Each row was made from one small tree. The marks that hang from a mark follow it in brackets, in alphabetical order. Every link used is in the known rows. Write each row's tree.
Known rows:
dage{bebu{gava}}: [ -0.5  -0.2   2.9  -6.8  11.9  -7.5  -8.7 -16.2   3.0 -18.0 -10.3  -8.5
  12.9 -17.0   0.3  -5.3  -2.9   5.9  12.2   6.0   3.2 -10.0  -0.7  12.8]
verufu{fatires pasu}: [ -3.7  -3.9  -9.0 -16.4   6.7   3.2  -9.5  44.8  11.6  16.2 -10.5 -17.4
   6.3 -14.4  -2.4  11.2  -8.6  12.0   4.9   0.0 -22.7 -20.0   1.1  -8.2]
dage{bebu{bazes gava}}: [ -0.5  -3.2   4.9  -2.6  11.8  -6.3  -8.6 -26.2   8.6 -10.8  -7.9 -16.6
  16.4 -22.8   5.9  -7.5  -0.9   4.4  17.8   6.1  -0.3 -20.0  -1.5  12.6]
vife{bazes}: [ -1.9  -8.0  -3.6  -7.5   4.3   8.9   7.8   6.2  11.9  -2.1 -11.4 -10.2
  17.1  -1.1   4.8  -1.2   5.4   6.4   6.0   4.3 -12.0 -16.8  -1.3  -5.5]
verufu{pasu}: [ -6.8  -4.2  -7.6 -12.5   5.9   1.0  -4.6  22.6   6.4  15.9  -8.8 -14.0
   9.7 -14.2   1.6   4.7  -2.0  11.9   2.6   4.2 -19.5 -15.9   0.7   3.3]
bazes{bebu{gava} pasu{verufu{fatires}} vife}: [  5.6  -3.7   1.1 -18.4   3.0   4.5   1.0 -34.1  34.3 -15.4 -11.7 -31.5
   6.4  -5.4  -5.6   0.6  -5.9  10.4  16.1   7.1   2.1  -2.5  -2.7 -14.5]
bazes{bebu vife}: [  1.9  -0.9   2.5 -12.0   1.3  -3.9   3.2 -35.1  23.2 -17.7 -12.5 -20.1
  10.4  -0.9   8.0  15.7 -19.6   9.7  17.3   2.0  -0.4 -12.1   3.7  -1.7]
nofu{demepe vife}: [ -7.3  -5.0  -1.8  -7.5  -3.9  -7.3  15.4  46.3  16.2  -2.5 -24.9 -15.3
  12.9 -14.3  14.2   4.8 -18.8   2.8  17.3   6.4  -7.4  -5.5   0.1  -1.1]
dage{bebu{bazes{pasu} gava}}: [ -0.7  -6.6   4.0  -4.5  10.6  -6.8  -5.8 -32.1  12.2 -10.0  -6.7 -18.9
  16.9 -22.5   3.4  -5.6   6.2   4.3  17.8   7.9  -1.5 -17.0  -2.5  11.8]
bazes{pasu{verufu{fatires}} vife{nofu{demepe}}}: [ -1.3 -19.5   4.8 -18.7  -3.3   4.4  12.5 -25.0  34.1 -15.2 -17.6 -28.9
   6.5 -10.1  -8.0   3.6   9.4   5.7  16.8   5.7 -13.9  11.9  -6.9 -14.3]
bebu{bazes{pasu vife{nofu{demepe}}} gava}: [ -2.2 -10.0  16.3  -6.4  -0.9  -5.7   4.9 -47.9  22.6  -4.5 -14.4 -35.7
  12.2 -15.5   8.6  -5.2   1.4   3.0  19.6  11.4  -6.4 -10.4  -6.6 -11.8]
bazes{pasu{verufu} vife{nofu}}: [ -1.7 -19.3   6.2 -18.5   0.4   6.6  13.4 -44.3  30.7 -15.3 -12.7 -26.1
   8.2  -8.7  -6.3   1.4  18.6   7.1  15.2   7.3 -15.5  10.3  -5.7  -7.4]
bazes{bebu{gava} pasu vife{nofu{demepe}}}: [  0.2  -8.7   6.0 -14.4  -8.8  -6.7   6.2 -65.2  32.3 -25.9 -19.5 -29.3
  10.0   1.8  -1.6  11.5 -11.8   5.3  22.3  10.9   6.5  -2.3  -2.2 -14.1]
bazes{bebu{gava} pasu vife}: [  2.5  -1.8   5.2 -14.8  -0.3  -6.5   4.6 -50.7  26.7 -17.0 -11.5 -27.7
   9.1  -0.4   2.4  11.6 -10.1   9.2  15.4   9.0   5.2  -5.5   0.0  -8.0]
dage{bebu{bazes{pasu{verufu} vife} gava}}: [  1.0  -5.5   8.7  -6.3   9.9  -3.0  -2.8 -41.6  19.2 -12.0  -6.3 -24.7
  13.8 -24.3   1.4  -5.6   6.5   4.9  18.8   8.0  -0.7  -9.6  -4.2   9.3]
dage{bebu}: [ -1.7  -6.4  -2.7  -7.6  11.2  -5.9  -4.1 -11.1   6.6 -17.3  -8.9  -5.4
  14.8 -16.6   1.2   2.2   1.2   6.3  13.6   2.4  -4.0 -10.8   1.0  17.5]
dage{bebu{bazes{vife} gava}}: [  0.5  -0.6  11.6  -3.7   9.9  -7.4  -4.7 -38.5  13.0 -13.4  -8.1 -21.6
  14.0 -22.5   6.4  -0.4  -3.6   4.4  18.9   6.3   0.9 -15.0  -1.8  10.8]
dage{bebu{bazes{pasu{verufu}} gava}}: [  0.2  -7.7   2.2  -5.1  11.9  -1.8  -6.3 -28.6  14.7  -9.4  -6.1 -19.7
  16.3 -24.8   0.6 -12.0   9.6   4.9  17.8   7.8  -2.2 -15.0  -4.0  11.0]
nofu{demepe vife{bazes{pasu{verufu{fatires}}}}}: [ -4.8  -8.7  -5.9  -9.9  -6.5   6.2  21.3  47.8  29.5   0.6 -23.7 -20.8
  14.9 -10.9   6.5   3.4  -7.2   1.9  17.0   8.2  -9.5  -6.0  -3.2 -12.3]
bazes{pasu{verufu}}: [ -2.2 -17.3  -7.9 -14.9   8.8   6.2   5.5   3.9  16.5  -2.3  -8.1 -15.5
  12.1 -12.9  -3.4 -14.9  21.2   9.6   6.9   5.5 -16.1   0.1  -4.3   0.7]
fatires{verufu}: [ -2.7  -4.6  -9.3  -9.1  12.7   0.1  -7.0  23.3   1.2  -0.5 -10.5  -6.2
   8.5 -15.0   9.2 -15.9  -1.5   9.8   7.4  -0.2 -25.9 -15.2   4.8 -12.0]

Which tree is each row?
[  0.4  -9.8   4.1  -7.8  10.0   3.9  -4.3  -7.2  17.2   6.0  -8.5 -30.3
  13.0 -21.0   4.9 -22.9  10.2   6.6  14.0   8.5 -11.6 -17.9  -7.0  -9.6] => bebu{bazes{pasu{verufu{fatires}}} gava}
[ -4.9  -6.7  -7.6  -7.6  -9.7   1.1  21.1  29.1  30.1  -3.6 -23.7 -19.4
  17.9  -4.5  10.4  10.8 -15.5   1.8  20.3   9.3  -2.6 -12.9   0.0  -8.8] => nofu{demepe vife{bazes{bebu pasu}}}
[ -3.4 -20.6 -10.1  -9.6 -12.1   8.4  10.9 -35.1  32.1 -18.7 -21.4 -16.7
  20.5   7.6  -4.1   5.4   3.0   1.4  21.4   9.1  -4.3 -16.4  -3.3 -16.2] => vife{bazes{bebu pasu} nofu{demepe}}
[ -3.0 -23.6  -6.0 -12.8  -1.9  19.2  12.6 -29.2  27.8 -11.4 -15.2 -15.8
  18.3   0.8  -8.2  -5.6  25.8   3.5  15.3   8.7 -16.6  -9.5  -6.1 -13.6] => vife{bazes{pasu{verufu}} nofu}
[ -1.2 -15.8   6.1  -8.9   5.9   3.5   9.3 -26.3  27.1   3.7  -6.0 -32.0
  13.7 -19.9   8.7  -4.0  13.3   7.1  16.8   4.9 -18.8 -10.2  -4.4  -1.3] => bebu{bazes{pasu{verufu} vife}}
[ -2.1 -11.3  -4.4  -6.6  -9.7   8.1   3.4 -30.2  24.2 -20.5 -24.3 -15.5
  18.7   6.7  -1.4  -1.6  -9.4   1.3  20.5   9.4   1.7 -20.1  -3.4 -18.6] => vife{bazes{bebu{gava}} nofu{demepe}}
[ -1.2  -4.1  -5.5 -11.3   0.7  11.8  15.4  13.9  29.4  -1.9 -16.7 -19.6
  17.0  -4.9   6.9   2.7  -1.6   5.1  18.7  10.2  -6.0 -16.8   0.1  -8.5] => nofu{vife{bazes{bebu{gava} pasu{verufu}}}}
[  0.8  -6.2  -7.4  -9.5   0.9   8.1   5.3 -17.8  21.2  -7.2 -11.0 -15.9
  18.2   4.6   0.6  -0.4   2.7   6.8  10.2   8.9  -1.1 -20.5  -1.2 -11.0] => vife{bazes{bebu{gava} pasu}}
[ -3.8 -10.4  11.4 -11.8  -3.9  -5.4  10.1 -30.5  19.0 -18.3 -20.0 -20.6
   8.2  -6.4   4.3  11.2  -7.8   4.6  16.2   4.3  -9.4   3.1  -2.2  -6.4] => bazes{vife{nofu{demepe}}}
[ -0.6  -7.4   6.1  -4.5   9.0  -5.9  -0.1 -34.1  16.8 -12.7  -6.5 -18.6
  16.3 -22.0   7.5   7.6   0.1   4.7  20.4   2.6  -6.2 -15.5   0.1  15.8] => dage{bebu{bazes{vife}}}
[ -6.5  -8.6  -3.9  -7.7  -8.3   0.7  23.2  38.0  25.3   0.5 -23.4 -18.3
  16.5  -8.5  10.6   7.7  -8.5   1.3  16.3   9.5  -7.4  -7.0  -1.6  -8.3] => nofu{demepe vife{bazes{pasu}}}
[ -6.3  -4.6  -2.6  -6.0  -6.9   0.8  20.5  44.3  21.4  -0.5 -24.6 -16.1
  16.1  -8.5  13.0   6.2 -15.5   1.3  16.5   7.9  -6.8 -10.1  -1.0  -7.6] => nofu{demepe vife{bazes}}
[  2.5 -14.1 -16.9 -16.9   6.2   8.4  -2.3  -3.2  28.7 -10.0  -9.8 -18.4
  13.2  -5.9  -5.9  -6.2   4.4  10.8  16.0   3.2  -8.0 -13.2  -0.6  -6.1] => bazes{bebu pasu{verufu{fatires}}}
[ -2.3 -22.1 -12.2 -10.7 -10.1  15.3  10.4 -30.8  35.5 -17.6 -21.0 -17.9
  19.9   4.5  -7.9  -3.9   8.1   2.3  21.3   9.2  -5.7 -13.2  -5.5 -16.9] => vife{bazes{bebu pasu{verufu}} nofu{demepe}}
[ -1.2 -14.1  -7.4 -11.2   4.3  15.1  11.4   2.1  20.4   0.1  -8.9 -14.8
  16.9  -3.8  -2.4  -8.5  19.9   7.1   5.6   6.6 -14.0  -9.7  -4.7  -7.4] => vife{bazes{pasu{verufu}}}
[ -2.8 -20.5   6.6  -8.6  -0.3   3.3  10.6 -36.8  31.4  -2.1 -11.6 -32.9
  14.3 -18.2   5.8  -3.8  12.1   4.3  21.6   6.1 -17.8  -8.3  -6.0  -5.4] => bebu{bazes{pasu{verufu} vife{nofu{demepe}}}}
[  1.1 -14.6 -16.3 -14.9   5.8   7.4   0.1 -14.4  26.5  -9.9  -8.7 -16.9
  14.7  -5.6  -3.8  -9.2   7.7  10.8  14.8   5.2  -6.1 -11.6  -0.6  -0.2] => bazes{bebu pasu{verufu}}
[ -2.2  -2.7  -5.5  -9.0   0.3   8.2  15.4  19.1  25.0  -3.1 -17.4 -14.9
  18.0  -3.0  12.6  11.9  -9.9   4.7  19.9   6.7  -7.9 -22.9   3.6  -4.8] => nofu{vife{bazes{bebu}}}
[ -1.8 -20.1  -9.3 -11.7  -6.1  12.9   9.0 -46.2  31.2 -18.0 -16.1 -15.2
  21.1   9.3  -4.2   7.4  11.6   3.5  21.1   8.4  -8.6 -21.3  -1.4 -13.5] => vife{bazes{bebu pasu} nofu}
[ -2.0 -13.1  -1.5  -5.1   9.8  -5.1  -1.3 -26.8  16.1  -9.9  -5.0 -16.0
  18.7 -22.0   4.4   1.9   9.9   4.7  19.5   4.0  -8.5 -18.2  -0.5  16.7] => dage{bebu{bazes{pasu}}}
[ -4.1 -22.3  -3.4 -11.7  -3.8  12.2  12.8 -33.5  24.3 -12.4 -15.7 -14.5
  19.0   4.1  -3.9   3.2  20.4   2.7  15.3   8.6 -15.5 -12.8  -3.9 -12.9] => vife{bazes{pasu} nofu}
[ -4.6 -24.0  -6.4 -10.7  -8.1  14.7  13.9 -17.7  28.7 -12.1 -20.4 -17.2
  18.1  -1.1  -7.9  -8.1  17.1   1.5  15.6   9.4 -12.4  -4.9  -7.9 -16.2] => vife{bazes{pasu{verufu}} nofu{demepe}}
[  0.0 -10.8 -11.1 -10.0   0.3   9.2   8.4 -14.9  23.9  -6.6 -10.0 -14.3
  19.6   4.8   1.5   4.8   5.6   7.1  11.4   6.3  -5.9 -21.0   0.1  -7.6] => vife{bazes{bebu pasu}}
[  0.7  -1.3   8.7 -10.9  -6.4  -6.0   0.4 -53.6  24.8 -26.6 -22.1 -24.5
   9.2   0.7   2.8   8.8 -25.0   5.3  22.8   7.6   8.1  -8.1  -0.5 -12.4] => bazes{bebu{gava} vife{nofu{demepe}}}
[ -4.3  -3.6  -5.2  -7.4  -9.2   0.2  18.8  27.0  28.4  -4.1 -24.6 -20.6
  17.0  -4.8   9.9   6.9 -17.2   1.7  19.4  11.1   1.0 -12.1  -1.0 -11.2] => nofu{demepe vife{bazes{bebu{gava} pasu}}}
[  1.2  -1.4  -5.4  -7.1   2.7   8.5   1.3  -9.4  16.2  -8.0 -12.8 -13.1
  17.7   3.5   4.0  -2.4  -6.0   7.0  10.5   6.6   0.1 -24.5  -0.1 -10.3] => vife{bazes{bebu{gava}}}
[ -2.3 -19.0  -2.9  -7.3   8.6   5.6   3.8  -8.5  20.6   6.8  -5.7 -25.0
  17.0 -20.2   7.8 -14.2  17.8   7.1  15.5   4.7 -20.7 -17.8  -4.1   1.5] => bebu{bazes{pasu{verufu}}}
[ -3.4 -14.1  10.5  -5.0  -0.4  -2.8   7.3 -33.1  22.3  -4.2 -13.8 -28.5
  14.4 -15.4  13.0   3.8  -2.3   3.6  22.1   3.8 -15.8 -15.5  -2.8  -3.8] => bebu{bazes{vife{nofu{demepe}}}}
